Each row was made from one path, in order. Every step used is in the known rows, and no mark comes twice. Write each row's path.
(in the rows, 128 means zero)
Known rows:
mezaz/totiro/fudu/vovu: [123 138 129 123 115 120 114 203 145 127 124 130 129 134 112 129 130 118
 132 133 127 105 130 133 134 107 130]
ruteg/totiro/mezaz: [115 134 133 116 124 110 128  75 136 130 153 133 133 125 118 151 135 147
 133 114 122 129 110 128 129 148 110]
ruteg/totiro: [122 139 132 122 124 130 136 113 133 129 153 127 135 135 123 131 123 141
 132 114 125 128 118 122 121 139 118]
totiro/fudu/vovu/siteto/zelaga: [119 124 123 139 122 120 114  88 138 124 142 133 128 137 108 123 125 142
 113 152 129 127 100 133 129  88 121]
bomat/vovu/mezaz/totiro/ruteg: [125 127 125 121 139 129 126  97 128 124 115 126 132 108 108 117 132 120
 128 129 112 124  72 141 124 135 128]
siteto/zelaga/fudu/vovu/mezaz/totiro: [111 139 122 124 122  94 120 118 125 134 131 134 133 125  95 117 134 134
 121 129 118 132  53 138 141  98 125]
nagi/totiro/fudu/zelaga/siteto: [130 116 121 126 140  88 132  98 141 120 142 134 124 127 129 119 129 136
 119 139 127 126  77 129 141 108 134]
bomat/vovu: [125 133 120 116 132 142 124 129 128 135 109 121 128 130 123 141 132 122
 116 144 135 130  98 129 130 136 123]
siteto/zelaga: [124 130 120 133 124 129 124 112 119 135 148 126 133 131 126 132 136 127
 115 135 123 134 103 128 130 116 126]
vovu/siteto/zelaga/fudu: [123 124 118 136 130 131 125  26 132 125 140 130 133 128 114 117 126 138
 114 126 136 142  65 141 123 102 116]
nagi/totiro/mezaz: [127 118 131 112 131  91 126 113 133 127 149 129 130 111 122 127 143 144
 132 120 128 118 117 133 147 132 124]
ruteg/totiro/mezaz/vovu/siteto/zelaga: [110 134 130 112 112 119 146  20 125 128 173 141 135 134 100 141 135 163
 121 114 118 140  62 139 102 110  93]
totiro/mezaz/vovu/siteto/zelaga: [117 123 126 118 115 116 138  36 120 128 149 142 128 127 106 136 139 149
 117 128 121 140  69 145 109  99 103]
bomat/vovu/mezaz/totiro: [120 136 119 112 130 132 128 131 124 130 113 126 134 118 112 130 137 119
 127 135 125 125  63 137 132 134 119]
totiro/ruteg: [133 118 133 136 139 126 126  94 132 122 130 128 126 118 125 117 122 129
 128 122 115 127 136 133 119 129 136]
mezaz/totiro: [129 137 127 125 116 136 131 173 131 127 140 127 134 127 124 125 130 121
 138 115 126 116 120 131 123 124 129]
bomat/vovu/siteto: [126 125 120 124 130 150 130  74 134 125 117 126 129 128 118 131 122 134
 120 142 141 134  82 134 116 121 116]
totiro/fudu/zelaga/siteto: [124 121 116 137 134 104 128  82 138 124 122 139 118 134 129 137 126 126
 114 148 124 136  81 132 130 112 129]
ruteg/totiro/fudu: [122 138 131 120 130 135 121 108 145 125 144 125 134 136 124 134 131 129
 126 122 125 121 123 128 130 139 113]
vovu/siteto/zelaga/fudu/totiro/ruteg: [127 108 135 142 144 118 127   4 141 114 139 132 138 121 108 109 124 119
 117  99 130 132  86 149 123 105 118]
zelaga/siteto: [124 125 115 136 129 119 137 100 127 129 109 132 119 134 129 122 127 132
 133 124 122 137 106 135 123 124 132]
vovu/mezaz/totiro/fudu: [122 130 125 123 131 121 116 131 135 119 122 130 133 117 118 119 141 114
 133 126 117 114  94 142 140 129 118]
zelaga/fudu/vovu: [121 132 130 122 129 103 120 130 138 131 108 133 122 135 108 125 122 136
 122 129 133 132 112 132 137 113 130]
nagi/totiro/mezaz/vovu/bomat: [130 115 135 110 126 100 151 137 121 129 141 128 133 118 107 153 133 160
 126 102 122 120 123 140 136 131 110]
siteto/zelaga/fudu: [121 133 118 127 132 124 120  80 127 136 133 126 133 130 120 127 137 126
 108 126 129 139  83 137 136 115 122]
siteto/zelaga/fudu/totiro/mezaz: [114 121 130 121 134  94 116  62 135 131 133 132 136 123 112 149 152 109
 114 106 133 133  89 146 152 125 107]
zelaga/fudu: [126 129 125 122 136 124 122  99 137 129 114 127 127 128 122 123 129 124
 121 121 133 135 106 137 134 128 123]

Which path is each row?
[120 128 133 108 121 107 135 106 124 130 123 139 122 125 115 144 143 133
 124 121 119 132 111 141 119 126 112] => totiro/mezaz/vovu
[121 125 128 126 136 114 123  95 131 130 131 127 139 132 115 130 140 104
 113 106 136 132  96 140 145 117 116] => siteto/zelaga/fudu/totiro
[116 123 131 125 135  91 111 121 134 123 107 135 121 125 108 120 131 133
 123 150 118 125 110 133 148 117 126] => totiro/fudu/vovu/mezaz
[122 123 130 130 127 109 127  71 143 122 116 137 122 133 102 114 112 149
 126 129 138 135  95 136 123  97 123] => zelaga/fudu/vovu/siteto
[134 127 130 134 126 134 130 138 135 122 141 127 133 118 121 115 125 121
 139 110 114 114 129 136 114 123 138] => mezaz/totiro/ruteg
[120 135 116 111 135 136 113 136 136 126 104 124 134 118 114 133 145 106
 121 142 124 117  63 143 141 135 113] => bomat/vovu/mezaz/totiro/fudu
[124 122 120 136 128 100 142  80 127 127 131 141 119 134 127 136 120 137
 121 138 125 144  81 126 120 113 135] => fudu/zelaga/siteto
[120 122 133 118 129 120 143  49 130 121 132 136 135 139 102 118 132 118
 112  97 138 138  70 150 117  94 102] => mezaz/vovu/siteto/zelaga/fudu/totiro
[118 132 122 130 132 108 135  63 145 123 147 139 126 141 124 141 121 139
 119 133 122 136  72 125 123 123 119] => ruteg/totiro/fudu/zelaga/siteto
[119 124 126 139 115 117 129  90 127 127 151 134 129 136 107 120 118 152
 120 144 130 134 100 128 120  85 127] => fudu/vovu/siteto/zelaga
[110 129 123 126 134  85 117  75 122 135 120 136 126 126  98 118 133 142
 110 141 120 144  59 135 148 103 125] => siteto/zelaga/fudu/vovu/mezaz
[130 125 131 125 122 137 153 159 115 131 121 127 130 136 111 153 118 142
 122 110 121 129 136 136 118 128 113] => mezaz/vovu/bomat
[139 116 137 127 144 109 130 110 134 118 150 123 132 112 125  97 125 139
 132 113 119 117 133 131 130 122 142] => nagi/totiro/ruteg
[122 117 129 134 134 121 129  38 136 120 138 130 139 132 111 120 130 118
 117 104 142 134  81 145 132 105 109] => vovu/siteto/zelaga/fudu/totiro
[120 134 121 111 135 117 119 117 136 125 124 133 133 117 112 145 137 114
 110 158 126 123  41 135 140 125 116] => bomat/vovu/mezaz/totiro/fudu/zelaga
[121 128 112 128 126 153 127  57 124 132 137 124 134 130 115 133 130 136
 107 151 137 138  59 134 119 109 115] => bomat/vovu/siteto/zelaga
[128 125 133 117 132  95 116 179 143 124 135 126 126 129 116 111 131 136
 125 137 131 109 139 126 151 108 135] => nagi/totiro/fudu/vovu
[131 115 141 131 150 110 124  77 145 116 115 128 132 120 115 116 128 106
 126  92 128 125 125 144 134 132 126] => zelaga/fudu/totiro/ruteg
[129 137 124 124 122 140 116 170 143 123 130 124 134 129 125 127 138 108
 132 123 127 107 124 138 132 125 123] => mezaz/totiro/fudu
[125 123 121 139 122 136 131  57 124 125 154 130 134 129 120 122 125 142
 119 135 130 135  92 132 117 102 120] => vovu/siteto/zelaga
[127 114 138 106 124  98 147  67 131 117 149 138 126 118 109 116 135 158
 133 111 128 125  90 144 119 107 111] => nagi/totiro/mezaz/vovu/siteto
[115 124 123 115 123 111 133   4 128 129 132 142 127 126 100 134 141 147
 110 120 127 145  47 154 116  97  98] => totiro/mezaz/vovu/siteto/zelaga/fudu
[113 136 128 133 117 123 121  68 143 125 166 132 136 143 104 127 120 156
 118 137 126 126  92 127 122  97 111] => ruteg/totiro/fudu/vovu/siteto/zelaga
[119 125 116 130 132  94 131  86 135 118 124 144 123 122 118 127 131 121
 127 137 113 130  46 139 132 113 125] => vovu/mezaz/totiro/fudu/zelaga/siteto
[118 135 132 124 118  96 130 162 125 126 126 137 127 123 104 116 126 137
 140 128 117 120 100 130 134 113 131] => fudu/vovu/mezaz/totiro
[115 131 139 109 116 117 149  30 134 121 152 142 129 132 103 138 128 161
 134 106 122 134  85 139 101 123  96] => ruteg/totiro/mezaz/vovu/siteto
[119 133 121 136 110 129 118 131 141 124 152 132 134 136 104 120 127 134
 124 141 128 113  95 137 123  82 122] => mezaz/totiro/fudu/vovu/siteto/zelaga
[126 125 136  97 126  90 141 122 126 126 142 134 126 119 114 128 146 145
 128 113 123 123 106 138 132 121 117] => nagi/totiro/mezaz/vovu
[116 117 138 116 119 104 142  47 124 122 149 142 134 129 103 141 143 126
 121 105 129 132  86 149 118 102  97] => fudu/totiro/mezaz/vovu/siteto/zelaga
[128 122 133 132 135 114 129  96 128 118 132 133 132 106 114 107 128 128
 140 113 104 121 101 140 121 128 133] => vovu/mezaz/totiro/ruteg
[112 126 134 106 129  93 130  74 127 132 125 138 133 131 103 148 155 110
 111 100 128 136  77 152 137 115  99] => siteto/zelaga/fudu/totiro/mezaz/vovu
[126 117 133 134 146 110 122  62 135 124 134 127 137 123 113 119 135 106
 112 100 123 131 105 144 137 118 125] => siteto/zelaga/fudu/totiro/ruteg
[118 131 136 114 118 119 154 104 124 134 146 132 136 132 101 175 124 163
 128  96 114 130 116 137 119 147  94] => ruteg/totiro/mezaz/vovu/bomat
